What can hang from each mark
rigil: bozu
fenel: sipitu
bovo: lumak
dotaf: sipitu
bozu: mivuf nudit rigil sipitu
mivuf: vuginu
defat: sipitu
vuginu: zedi
nudit: sipitu
sipitu: bovo defat dotaf fenel mivuf

Known rows, with every way that one mark hangs from another
[rigil [bozu mivuf]]: |  12 |  -4 |  24 | -55 |  56 | -14 |  48 |  15 |  44 |  14 |  20 |   3 |  -9 |  39 | -38 |  38 | -16 |  86 |  12 |  45 | -58 |
[fenel [sipitu [bovo lumak] dotaf mivuf]]: |   7 |  46 | -13 |  12 |  32 |  15 |  22 |  11 |  21 | -33 |  54 | -10 |  60 |  -8 | -37 |  41 |  -7 |  31 | -53 | -13 |  25 |
[fenel [sipitu defat dotaf]]: |  -1 |  -5 |  -3 | -13 |  21 |   6 |  24 | -12 |  29 | -13 |  49 |   0 |  15 |   7 | -37 |  76 |  -6 |  35 | -31 | -13 | -14 |
[mivuf [vuginu zedi]]: |  41 | -10 |  -4 | -37 |  36 | -35 |  60 |  30 |  48 |   7 |  15 |  28 | -26 |  23 | -34 |  11 |  21 |  91 | -19 |  16 | -33 |
[defat [sipitu bovo fenel [mivuf vuginu]]]: | -30 |  36 | -29 |  24 |  56 |  -5 |  34 |  44 |  -7 | -16 |  45 |   5 |  33 |   9 | -17 |   4 |  -7 |  49 | -49 |  -9 |  12 |
[sipitu defat mivuf]: |  -6 |  26 |  28 |   2 |  38 |   2 |  47 |  39 |  34 |  18 |  27 |  -2 |  26 | -18 | -49 |  37 |  -1 |  51 | -24 |   5 |  -8 |
[nudit sipitu]: |   6 |   7 |  21 | -32 |  48 | -35 |  59 |   9 |  59 |  16 |   9 |   3 | -25 |   1 | -55 |  31 | -23 |  59 | -23 |   7 | -17 |
[sipitu bovo defat mivuf]: | -22 |  45 |  16 |  17 |  47 |   6 |  36 |  39 |  10 |   1 |  32 |  -5 |  48 | -19 | -26 |  25 |  -2 |  35 | -30 |   6 |   8 |
[dotaf [sipitu bovo]]: | -14 |  15 |  14 | -17 |  62 | -24 |  28 | -12 |  33 |  -8 |  21 |  -9 |  26 |   0 | -37 |  32 |   0 |  44 | -30 |  -7 | -16 |
[fenel sipitu]: |  30 | -12 |  17 | -47 |  38 | -17 |  43 |  -8 |  50 |  -5 |  41 | -13 |  12 |  29 | -48 |  59 | -26 |  67 | -37 |   4 | -24 |
[defat sipitu]: |  13 |  -5 |  -7 | -32 |  58 | -29 |  55 |   8 |  47 |   2 |  29 |   9 |  -5 |  31 | -62 |  32 | -21 |  81 | -34 |  14 | -20 |
[sipitu [bovo lumak] defat dotaf [mivuf [vuginu zedi]]]: |  -8 |  62 | -32 |  46 |  21 |  13 |  27 |  54 |  -6 | -17 |  37 |  29 |  31 | -40 | -23 |   5 |  51 |  29 | -40 | -10 |  24 |
[bozu [nudit [sipitu defat dotaf [mivuf vuginu]]] rigil]: | -42 |   8 | -18 |  24 |  -1 | -30 |  12 |   1 |  17 |  33 | -11 |  38 | -17 |   9 |   9 |  54 | -13 |  19 |  17 | -11 |  11 |
[defat [sipitu fenel]]: |  -9 |  -3 |  -6 |  -5 |  59 | -17 |  40 |   6 |  40 |  -9 |  51 |   3 |   5 |  25 | -55 |  26 |  -6 |  66 | -43 |   7 |  -5 |
[dotaf [sipitu [bovo lumak] defat fenel [mivuf [vuginu zedi]]]]: | -44 |  59 |  -5 |  55 |  41 |  -1 |  15 |  31 | -11 | -16 |  56 |   6 |  43 | -58 | -31 |   4 |  59 |  13 | -67 | -30 |  21 |
[rigil [bozu [sipitu [bovo lumak] defat fenel [mivuf vuginu]]]]: | -44 |  34 |  -4 |   3 |  29 |  18 |  -1 |  49 | -31 |   6 |  51 |   2 |   1 | -33 | -16 |  28 |  49 |  29 | -38 |   3 |  -3 |
[rigil bozu]: |  19 |  -2 |  25 | -52 |  55 |  -4 |  44 |  21 |  49 |  15 |  27 |   3 | -14 |  22 | -59 |  36 |   9 |  81 |  -9 |  32 | -45 |
[rigil [bozu mivuf nudit [sipitu dotaf]]]: | -25 | -28 |  -5 | -54 |  24 | -22 |   7 | -27 |  25 |  13 |  15 |  33 | -35 |  57 |   5 |  60 | -21 |  61 |  34 |  42 | -46 |
[fenel [sipitu defat]]: |   9 |  -8 |  19 | -31 |  29 |  -8 |  35 |  -5 |  31 |   2 |  47 | -13 |  11 |  10 | -46 |  70 | -15 |  49 | -42 |  -3 | -22 |
[bozu mivuf]: |  20 | -10 |  26 | -43 |  48 | -32 |  51 |   8 |  56 |  11 |  11 |  -6 |   2 |  38 | -32 |  35 | -31 |  84 |   9 |  33 | -37 |
[fenel [sipitu defat [mivuf vuginu]]]: |   2 |  14 |   7 | -15 |  18 |  -1 |  39 |  34 |   3 |   9 |  36 |  -7 |  20 |  -6 | -30 |  59 | -13 |  45 | -43 | -19 | -19 |

Rows
| -34 |  55 |  19 |  36 |  58 |   0 |  13 |  14 |  20 | -18 |  50 | -21 |  61 | -39 | -48 |  12 |  27 |  22 | -60 | -22 |  26 |	[dotaf [sipitu [bovo lumak] fenel mivuf]]
| -20 | -19 | -13 | -31 |  31 | -41 |  11 | -30 |  29 |   0 |   7 |   8 |   6 |  56 |  35 |  42 | -33 |  56 |  32 |  36 | -13 |	[bozu mivuf rigil [sipitu bovo]]
| -56 |  22 |  -4 |  15 |  22 |   4 |  14 |  27 |  -5 |  22 |  27 |  30 | -24 |  -9 | -16 |  41 |  14 |  22 |  -9 |  -4 | -13 |	[rigil [bozu [nudit [sipitu defat dotaf fenel [mivuf vuginu]]]]]
| -56 |  48 |  -7 |  50 |  46 |  -1 |  24 |  22 | -11 | -19 |  52 |  14 |  43 | -37 |  -9 |   8 |  38 |  14 | -51 | -29 |   6 |	[dotaf [sipitu bovo defat fenel [mivuf [vuginu zedi]]]]
| -21 |  13 | -18 |   8 |  67 | -11 |  30 |   7 |  21 | -24 |  55 |  -1 |  25 |  23 | -34 |  14 |  -8 |  52 | -48 |   8 |   9 |	[defat [sipitu bovo fenel]]
| -50 |  56 |   9 |  46 |  39 |   4 |   2 |  37 | -22 |  -3 |  42 | -18 |  45 | -62 | -33 |  22 |  49 |   7 | -60 | -37 |  19 |	[dotaf [sipitu [bovo lumak] defat fenel [mivuf vuginu]]]
| -48 |  12 | -41 |  15 |   3 | -14 |   1 |   3 | -17 |  -5 |  23 |  56 |  -4 |   9 |  35 |  30 |  13 |  20 |  -8 |   3 |   9 |	[bozu nudit [sipitu bovo defat dotaf [mivuf [vuginu zedi]]]]
| -23 |  11 | -14 |  -4 |  32 | -18 |  16 |  -5 |  29 |  -2 |  16 |  12 |  26 |  25 |  15 |  31 | -13 |  44 |   5 |  15 |  12 |	[bozu rigil [sipitu bovo mivuf]]
| -45 |  20 |  -8 |  43 |  39 |  23 |   1 |   9 |  10 | -26 |  56 |  -2 |  34 | -14 | -11 |  34 |  35 |  13 | -22 |  -6 |  19 |	[sipitu bovo defat dotaf fenel]
|   7 |  48 | -14 |  11 |  22 |   0 |  34 |  35 |  -9 | -16 |  57 |   4 |  39 | -22 | -29 |  27 |  16 |  35 | -71 | -12 |  12 |	[fenel [sipitu [bovo lumak] defat [mivuf [vuginu zedi]]]]
| -58 | -35 | -44 |   6 |   0 | -37 | -36 | -38 |  -8 |  -1 |   5 |  28 | -11 |  67 |  81 |  49 |  -9 |  26 |  47 |  14 |   5 |	[bozu [mivuf vuginu] nudit rigil [sipitu bovo dotaf fenel]]
| -34 |  43 | -64 |  53 |  50 |   6 |  36 |  31 |   0 | -46 |  59 |  41 |  35 |  12 |  -6 | -10 |  11 |  40 | -44 | -12 |  22 |	[defat [sipitu bovo dotaf fenel [mivuf [vuginu zedi]]]]
| -21 |  23 |   0 | -33 |  49 |   5 |  28 |  20 |  12 |  -1 |  35 |  13 |   8 |  11 | -17 |  27 |  -2 |  56 | -13 |  26 | -24 |	[rigil [bozu [sipitu bovo mivuf]]]
| -24 | -40 | -15 | -24 |  13 | -40 |   3 | -10 |  19 |  14 |   8 |   7 | -24 |  48 |  36 |  46 |  -5 |  61 |  32 |  17 | -22 |	[bozu [mivuf vuginu] rigil [sipitu fenel]]
| -34 |  -1 |   9 | -42 |  24 | -21 |  -8 |  -9 | -11 |  21 |  27 |  12 | -20 |  23 |  -3 |  53 |  -1 |  43 |   0 |  45 | -26 |	[rigil [bozu mivuf nudit [sipitu [bovo lumak] defat]]]
| -10 |  46 | -23 |  21 |  12 |  20 |  11 |  35 | -20 | -19 |  46 |  -6 |  44 | -30 | -24 |  50 |  14 |  16 | -53 | -30 |  17 |	[fenel [sipitu [bovo lumak] defat dotaf [mivuf vuginu]]]
|  -8 |  19 |  13 | -13 |  44 | -22 |  43 |  26 |  25 |  13 |   5 |   1 |  13 | -16 | -41 |  31 |   1 |  56 | -26 | -24 | -27 |	[dotaf [sipitu [mivuf vuginu]]]
| -59 |  26 |   7 |  20 |  33 |   8 |  16 |  10 |  15 |  14 |  39 |  28 |  -9 |  -5 | -27 |  43 |   5 |  17 | -13 |   4 |  -5 |	[rigil [bozu [nudit [sipitu defat dotaf fenel mivuf]]]]
| -55 |  67 | -18 |  63 |  23 |  13 |  13 |  50 | -18 |  -8 |  38 |   4 |  17 | -64 | -22 |  15 |  33 |  -5 | -48 | -34 |  40 |	[nudit [sipitu [bovo lumak] defat dotaf fenel [mivuf vuginu]]]
|   0 |   4 |   4 | -41 |  36 | -33 |  17 |  -3 |  21 |  -2 |  19 |  -8 |   1 |  19 | -11 |  31 | -14 |  60 |  -9 |  32 | -10 |	[bozu mivuf [sipitu [bovo lumak]]]
| -62 |  12 | -24 |  31 |  14 |  -4 | -11 |  19 | -18 |   4 |  30 |   9 |  19 |  -3 |  38 |  34 |  24 |  16 |  -4 |  -9 |  20 |	[bozu rigil [sipitu bovo defat fenel [mivuf vuginu]]]
|  -7 |  -3 |  24 | -48 |  44 | -29 |  36 |  -1 |  42 |  31 |  13 |  20 | -41 |  27 | -45 |  43 | -17 |  60 |  -8 |  29 | -35 |	[rigil [bozu [nudit sipitu]]]
| -36 | -12 | -19 | -42 |  21 | -31 |  10 |  -3 | -21 |  14 |  23 |  46 | -38 |  45 |  32 |  36 |   1 |  52 |  13 |  44 | -46 |	[rigil [bozu [mivuf [vuginu zedi]] nudit [sipitu bovo defat]]]
| -29 | -14 |  -5 | -12 |   3 | -37 | -27 | -29 |  10 |  24 |  13 |  11 |  -9 |  20 |   7 |  58 |  16 |  26 |  -3 |  23 |  22 |	[bozu nudit rigil [sipitu [bovo lumak] defat]]
